Known rows, with every way that one mark hangs from another:
K989[K455[K643]]: [ 15.0  -8.0  -9.7  -7.2   1.6  -6.8  -8.7 -31.3  10.2  11.3   6.8   5.6
   4.1 -10.6   4.2   9.5  36.4  14.2  -7.4]
K748[K455[K643 K923 K989]]: [ 17.6  -2.4 -25.2  16.6  13.9   3.0 -19.6 -45.8  21.5  11.0   1.1 -21.8
 -12.8   9.8  16.1   8.7  67.1  23.2 -12.6]
K771[K171 K455]: [ -3.5 -19.8  -7.9   8.4 -19.2   4.9  -0.8  -2.0  -5.1   4.3  -4.0   1.2
  -6.8 -10.6  -2.4 -20.4 -22.5  -2.9  -3.2]
K771[K455[K923]]: [ -4.6 -22.3   3.4 -10.7  -1.0  13.9   3.4  -5.5 -10.0  13.5  -1.6 -15.1
 -11.5 -10.7  -0.8 -32.1  22.1  -7.4 -18.0]
K455[K923 K989]: [ 11.1   2.4  -5.4  12.5   9.4   1.8 -16.9 -17.2  12.2  12.9   8.3 -12.2
  -7.6  13.4   7.3  -0.9  28.4  17.9 -12.1]
K771[K144 K171 K455[K643 K748 K923 K989]]: [  8.5  -7.0 -19.5  30.3 -17.7  -1.8 -39.2 -39.5  38.9  -3.3  -0.4  -9.0
 -23.4  24.5  38.1   3.0  31.8  49.9 -19.2]
K923[K455[K643 K748 K989]]: [  1.3  14.8   0.9  20.0   5.5   1.5 -24.2 -25.6  19.2 -17.0  -1.3 -14.0
 -11.7  11.4  20.2  -0.7  46.2  39.2   1.1]
K771[K144 K455[K643 K923]]: [ -6.1 -18.3  -4.0 -12.5  -4.4  10.9  -4.6 -36.2  21.4   6.9 -12.4 -25.2
 -14.2   0.6  21.2  -1.8  53.3  11.8 -26.6]
K735[K771[K144 K171 K455[K748 K923]]]: [  6.0 -14.0 -12.4  19.3 -22.3   9.4 -14.6 -25.6   9.0 -15.5  -8.2  26.0
 -22.9  26.9  17.0 -14.8 -15.9  32.0 -22.3]
K771[K171]: [  8.9  -6.2 -10.9  21.6 -11.3  -1.1  -6.7  -1.9   2.7   1.3  -0.9   3.0
  -1.7   3.1   4.5   8.0 -22.1   9.6  -0.9]
K989[K455[K923]]: [ 19.5 -13.4  -4.0  -8.0   5.5  -2.9  -5.8 -12.7  -3.5  18.9   9.0   6.2
   1.5  -5.2  -2.5  -6.4  26.6   4.5 -20.3]
K171[K771[K455[K643]]]: [-11.9 -24.9   3.8  -7.2  -6.7  10.2   9.4 -26.4  11.1   6.5  -2.6  -6.0
   2.3  -6.5 -20.5 -16.5  16.0 -11.2  -7.8]
K923[K455[K643 K989]]: [ -2.2   8.4  -0.2  10.0  10.6   7.9 -11.5 -36.2  18.1  -4.2  -6.0 -25.7
  -5.8  -0.8  11.2   4.6  50.6  24.2  -3.3]
K643[K455]: [ -3.9  -0.4  -9.4   3.6   2.3  -1.3  -0.4   2.3  11.7   7.0 -10.0   6.0
   0.7   6.2  -1.4 -18.4 -14.9  -4.1   3.8]
K956[K923[K455[K748]]]: [  2.7  -0.7  28.5  -6.0   6.6  -9.6 -11.2  23.9 -13.5 -20.9 -14.4  -9.3
  -5.8  15.1   6.7 -29.4  19.8  21.5   7.2]
K171[K771]: [ -3.9  -7.6   6.9   1.6  -2.4   1.4   9.0  -2.9   6.6   0.7   1.0   9.2
  10.6   9.6 -25.5  -1.0 -13.1 -14.4  -2.1]
K748[K455[K643]]: [  7.0  -4.0 -19.4   4.4   4.2   2.2  -3.0 -29.1   9.5  -2.0  -7.7  -8.9
  -4.8  -3.8   8.5   8.3  36.8   5.6  -0.6]
K735[K771[K144 K171]]: [  7.9   1.4 -16.1  20.4 -15.3   1.0  -5.8 -31.2  17.8 -15.2 -11.0  29.3
  -5.0  26.0   9.4  21.3 -33.9  24.8  -8.8]
K989[K455[K643 K923]]: [ 23.3 -17.2 -10.2  -4.7   8.4   1.6 -11.6 -37.0   8.0  22.8   8.0  -8.4
  -2.5  -7.7   8.8   6.7  57.0  17.9 -24.3]

Rows:
[  4.5  -2.8 -13.9  25.7 -20.3  -6.4 -33.0 -16.2  27.3  -6.1  -0.8   4.8
 -20.6  26.3  26.4 -11.5   2.6  34.9 -15.8]
K771[K144 K171 K455[K748 K923 K989]]
[ -6.4  -5.0  -9.5  13.9 -29.7  -7.8 -15.5   1.6  15.4 -18.6  -9.5  17.3
 -12.6  13.4  18.2 -10.7 -25.6  16.9  -2.6]
K771[K144 K171 K455[K748]]
[ -0.5 -16.2 -18.8  10.6 -20.9  11.0  -5.1 -53.6  21.8 -10.2 -14.5  13.2
 -13.9  10.8  14.7   6.9  -5.2  28.1 -13.4]
K735[K771[K144 K171 K455[K643]]]
[ 17.9  -1.0  -9.3   3.2  -3.4 -12.3 -21.7 -20.8  11.0  -1.6  12.3  17.3
  -2.3   0.6  13.5   4.7  30.7  29.6  -3.0]
K989[K455[K643 K748]]
[  7.7   1.4 -14.4  16.4  11.6   0.1 -17.0 -13.7  24.1  18.5  -1.2  -7.4
  -6.0  19.3   5.8 -18.8  14.3  13.8  -8.2]
K643[K455[K923 K989]]
[  9.2   7.1 -24.5  14.4   6.6  -5.6 -16.4 -40.7  23.4  -0.4  -1.2  -7.0
  -5.6   5.5  10.4  11.2  44.2  18.9   3.3]
K748[K455[K643 K989]]
[  9.5   6.5  17.6   8.3  12.3 -12.1 -32.3 -10.7  12.7 -17.0  -8.0 -22.1
 -10.2  22.2  21.8 -13.2  56.4  50.3   7.3]
K956[K923[K455[K643 K748 K989]]]
[  6.2 -17.9 -14.5  20.2 -21.3   4.9 -24.5 -28.8  25.5  -4.6  -8.2 -10.6
 -22.9  15.0  35.6  -0.1  25.7  36.0 -23.8]
K771[K144 K171 K455[K643 K748 K923]]
[ -7.5  -0.1 -14.3  13.4 -21.1  -8.8 -17.9 -21.1  27.0  -4.4  -8.2   6.8
  -7.0  10.2  12.5  -3.0 -14.6  15.6  -3.2]
K771[K144 K171 K455[K989]]
[ 17.2   4.2 -10.3  27.3   6.3  -1.7 -35.6 -29.7  24.6   1.8  14.1 -13.2
 -17.4  22.9  29.4   7.9  54.6  47.7 -10.4]
K455[K643 K748 K923 K989]
[-13.5  -6.5  -2.1 -15.7 -11.2   7.1   8.0 -28.3   6.6 -15.2 -14.6  25.0
  -7.2   9.2  -0.6 -14.4 -13.4   3.8  -7.8]
K735[K771[K144 K455]]
[-21.4 -13.8   8.3 -16.6 -14.4  -0.6  12.8 -10.6  18.0  -6.1 -13.0  12.1
   6.3   7.4 -19.7 -13.7 -13.4 -21.4 -10.1]
K171[K771[K144 K455]]
[ 26.5 -10.1  -9.3   4.4   3.1  -4.1 -25.7 -26.2   9.3   8.7  14.8   4.0
  -9.5   4.5  18.7   2.2  52.6  34.0 -19.1]
K989[K455[K643 K748 K923]]
[ -3.8  -8.6  -2.3   9.5  -7.9  -1.3 -23.0 -40.6  42.5  -3.6   0.7  -2.1
 -11.2  31.2   7.5  -5.2  42.3  26.1 -20.2]
K171[K771[K144 K455[K643 K748 K923 K989]]]
[ -1.3   3.8   5.7   9.8   2.0   8.9  -9.7 -13.5   5.6 -18.7  -8.1 -15.6
 -11.5   2.0  18.2  -2.0  39.2  25.6  -3.5]
K923[K455[K643 K748]]
[-15.5  -5.6  -2.4  -2.0  -8.9  -3.0  -7.6 -45.6  42.9  -1.2  -6.2  -0.7
   1.9  15.7  -5.8   3.4  23.1   7.0  -9.3]
K171[K771[K144 K455[K643 K989]]]
[ -4.2 -11.7 -12.2   6.4 -22.9   7.1   0.4 -30.2   9.2 -13.1 -15.4  27.8
  -9.7  12.1   3.7  -6.6 -34.3  13.0 -10.1]
K735[K771[K144 K171 K455]]
[ 15.1  -6.0  -4.5  16.9   2.5   6.5 -21.0 -18.5  11.0   1.1   6.7 -14.9
 -16.3  13.5  25.5   5.1  48.6  34.0 -15.6]
K455[K643 K748 K923]
